Each row comes from the steps of one path. Every step used is in the known rows, and no mark comes twice. Write the path behind each row, first mark first.
(in the rows, 128 means zero)
Known rows:
gekuv, tipu, didu, durugun, refik: [143  98 108 123 140 103 150 138  92  84 212  64 129  98 107  99  79 120
 232  85 162 131 122 102 153 199]
didu, tipu, tusu, gezag, gafu: [136 122 153 111  72 110 188 131 120 138 149  73 111 121 134 116 124  92
 180 137  87 201 134 125 141  81]
leve, ropir, gekuv, tipu, didu, durugun: [164 119 130 132 124  97 137 141  44  97 129 105 117  53  90 115  65 134
 206  75 204 167  95  97 152 181]
tolip, leve, ropir, gekuv, tipu, didu, durugun: [159 120 141 144 161  84 116 141  91 102  95  97  99  24  81 114 106 125
 179  74 207 162 107 105 143 188]
tusu, gezag, tafit, tipu: [154 118 148 118  75  84 118 135 126 127 127 158  89 158 118 160 128  82
 183 130  54 139 110 120 136 130]
tusu, pemo: [153 109 129 147 128 119 115 137  97 143 147 126 120  90 130 139 125 123
 173 141 134 178 115 116 129 120]
gezag, tafit, tipu, gekuv: [166 123 110 156  91  85 133 134 123 123 160 187 119 118 111 169  90 128
 153 133  60 119 113 126 134 116]
tusu, tipu: [140 114 130 140  92 101 143 125  96 129 145 120 118  97 114 140  93 142
 187 146 114 137 121 127 149 123]
gekuv, tipu, didu: [146 114 121 139 142 118 153 124 111 121 142 116 123  87 111 113  75 110
 215 113 158 154 122 105 130 194]
gafu, tipu, didu: [138 113 138 125 130 122 149 137 140 107 114 121 136  84 100 100  67 120
 181 114 158 198 117 113 135 174]
tipu, tusu: [127 117 135 134  84  91 187 126 118 158 154 124 144 109 124 117 100 136
 139 146 128 191 138 128 142 126]
tolip, leve: [135 120 150 142 154  94 115 133 162 145 107 127 113  91 112 133 158 112
 122 134 132 154 133 132 126 137]
gezag, tusu, tipu, didu: [132 109 126 115  90 122 163 125 164  94 133 161 135  98  94 131  67 123
 180 132 123 180 139 126 124 133]
leve, ropir, gekuv, tipu, didu, durugun, refik: [167 107 128 126 119  97 134 138  25  78 178  83 113  66  90 113  78 149
 229  62 204 105 107  99 152 197]
tolip, leve, ropir, gekuv, tipu, didu: [164 123 152 154 161 100 119 125  92 120  76 129  91  26  85 126 115 129
 187  88 202 124 120 110 121 196]
ropir, gekuv, tipu, tusu, gezag, tafit: [154 129 159 128   7  78 189 121  90 161 143 115 105 100 115 132 108 105
 223 113 103 125 127 122 129 190]
gekuv, tipu, tusu, pemo: [153 111 111 158  99 105 176 126  84 169 167  76 120  67 131 102 109 140
 238 136 135 192 133 109 140 166]
ropir, gekuv, tipu, didu: [162 119 131 156 100 104 142 120  90 123 131 129 135  42 111 134  84 112
 197  96 180 124 118 113 128 168]
leve, ropir: [147 121 148 116 139 113 131 137  67 131 118 140 100 132 102 125 105 147
 163 130 148 164 110 112 138 157]
ropir, leve: [128 111 133 134 166 101 123 142 132 136 100 126 122 119 116 129 121 136
 123 147 128 158 148 124 128 120]
tolip, leve, ropir, gekuv: [159 127 170 145 134  88  99 133  93 139  74 145  97  58  94 145 156 141
 121 110 172 129 118 128 126 135]
tafit, tipu: [156 115 120 148 107  85 116 131 115 134 135 141 127 110 123 146 132 117
 158 131 102 158 118 125 150  91]
durugun, refik: [142 106 138 123 113 106 131 129  95 121 190 113 126 132 119 131 128 136
 173 122 129  98 133 126 135 145]
tafit, tipu, tusu, pemo: [156 103 106 169  89  84 145 130 104 156 154 124 133  68 139 137 122 135
 171 146 106 205 128 121 150  71]
didu, tipu: [151 108 142 130  89  96 128 135 143 131 129  93 143 109 124 115  90 120
 177 126 127 195 121 118 149 123]
gafu, tipu: [144 122 142 124 107 110 141 140 124 132 119  99 127 106 104 100 111 131
 189 122 130 187 117 120 144 165]
gafu, tipu, gekuv: [162 131 125 146 110 121 158 143 107 129 149 133 130  81  89 117  96 146
 145 123 118 155 112 124 136 169]

Write each row's path:
[134 105 125 142 118 113 148 121 111 103 140 141 126  75 109 140  47 130
 178 138 141 147 120 120 140 133] : tusu, tipu, didu
[142 107 132 111  97  83 124 150 142  84 141 149 106 134 109 149  76  65
 166 109  86 188  98 108 149 132] : tusu, gezag, tafit, tipu, didu, durugun
[124 132 149 111 100 119 196 129  90 147 162 113  99 134 128 133 150  93
 152 147  89 163 134 131 127  89] : tipu, tusu, gezag, gafu
[139 121 122 141  87  91 199 121 100 164 160  85 130  97 119  97 101 137
 213 130 130 172 139 118 145 178] : gekuv, tipu, tusu
[124 123 122 108 158 123 154 150 128  76 142  73 125  91 109  97  84 102
 204 103 143 221 109 113 150 114] : gezag, gafu, tipu, didu, durugun
[141 128 131 129  95 100 175 127  93 141 156 122  96 122 133 147 165  90
 161 143  62 160 132 132 142  47] : tafit, tipu, tusu, gezag, gafu
[129 125 132 116 160 139 155 133 126  94 124 104 117  92 114 108  93 108
 210 117 138 182 122 118 128 121] : gezag, gafu, tipu, didu
[150 116 137 136  64  83 169 130 105 154 148 140 114 114 119 140 140 101
 130 140  81 176 126 128 149 100] : tafit, tipu, tusu, gezag
[156 126 113 136  70 120 174 131 131 115 167 172 130  96  83 148  97 149
 144 141  84 136 133 137 124 128] : gezag, tusu, tipu, gekuv
[169 117 125 152  90 107 144 138 127 127 160 130 146  86 109 133  76 133
 131 127 114 166 115 121 141 127] : didu, tipu, gekuv
[137 136 136 117 101 119 207 123  73 153 168  74  83 122 125 112 151  95
 227 132  91 145 135 120 131 142] : gekuv, tipu, tusu, gezag, gafu
[125 120 164 104  47  91 190 130 129 154 147 140 106 157 117 131  97 101
 164 145  79 171 130 124 128 165] : tipu, tusu, gezag, tafit
[135 113 125 138  57  61 168 124 144 146 142 143 131 128 129 136  84 129
 188 142  71 181 136 127 149 107] : gezag, tafit, tipu, tusu
[137 117 131 113  66 109 157 128 148 119 135 140 127 118  98 130 110 135
 188 140  96 167 139 133 132 125] : gezag, tusu, tipu
[156 117 119 147  97  88 142 138  91 105 150  97 145  42 107 123  77 107
 191  82 186 162 106 108 150 159] : ropir, gekuv, tipu, didu, durugun
[123 132 134 119 106 112 198 131 115 139 141  71 124 103 122  91 118 135
 210 135 110 202 139 130 143 104] : gezag, gafu, tipu, tusu
[137 110 167 104  21  82 182 133 158 143 135 100 120 144 123 114  69  99
 192 135  77 211 130 119 141 156] : didu, tipu, tusu, gezag, tafit
[146 124 141 126  73 103 201 127  86 166 159  91 103 113 111 105 127 106
 199 129 110 163 131 116 139 195] : gekuv, tipu, tusu, gezag
[172 126 130 141  74  95 134 139 109 124 159 194  92 134 102 178 115  97
 136 133  40 107 105 124 127 132] : tusu, gezag, tafit, tipu, gekuv
[138 124 159 113  62 107 194 139 114 152 131  95 115 109 100  94 119 115
 163 131 110 207 124 124 143 176] : gafu, tipu, tusu, gezag
[142 106 124 134 112  87 123 127 155 102 124 175 124 120 121 153  58 102
 191 124  99 161 119 114 134 123] : gezag, tafit, tipu, didu
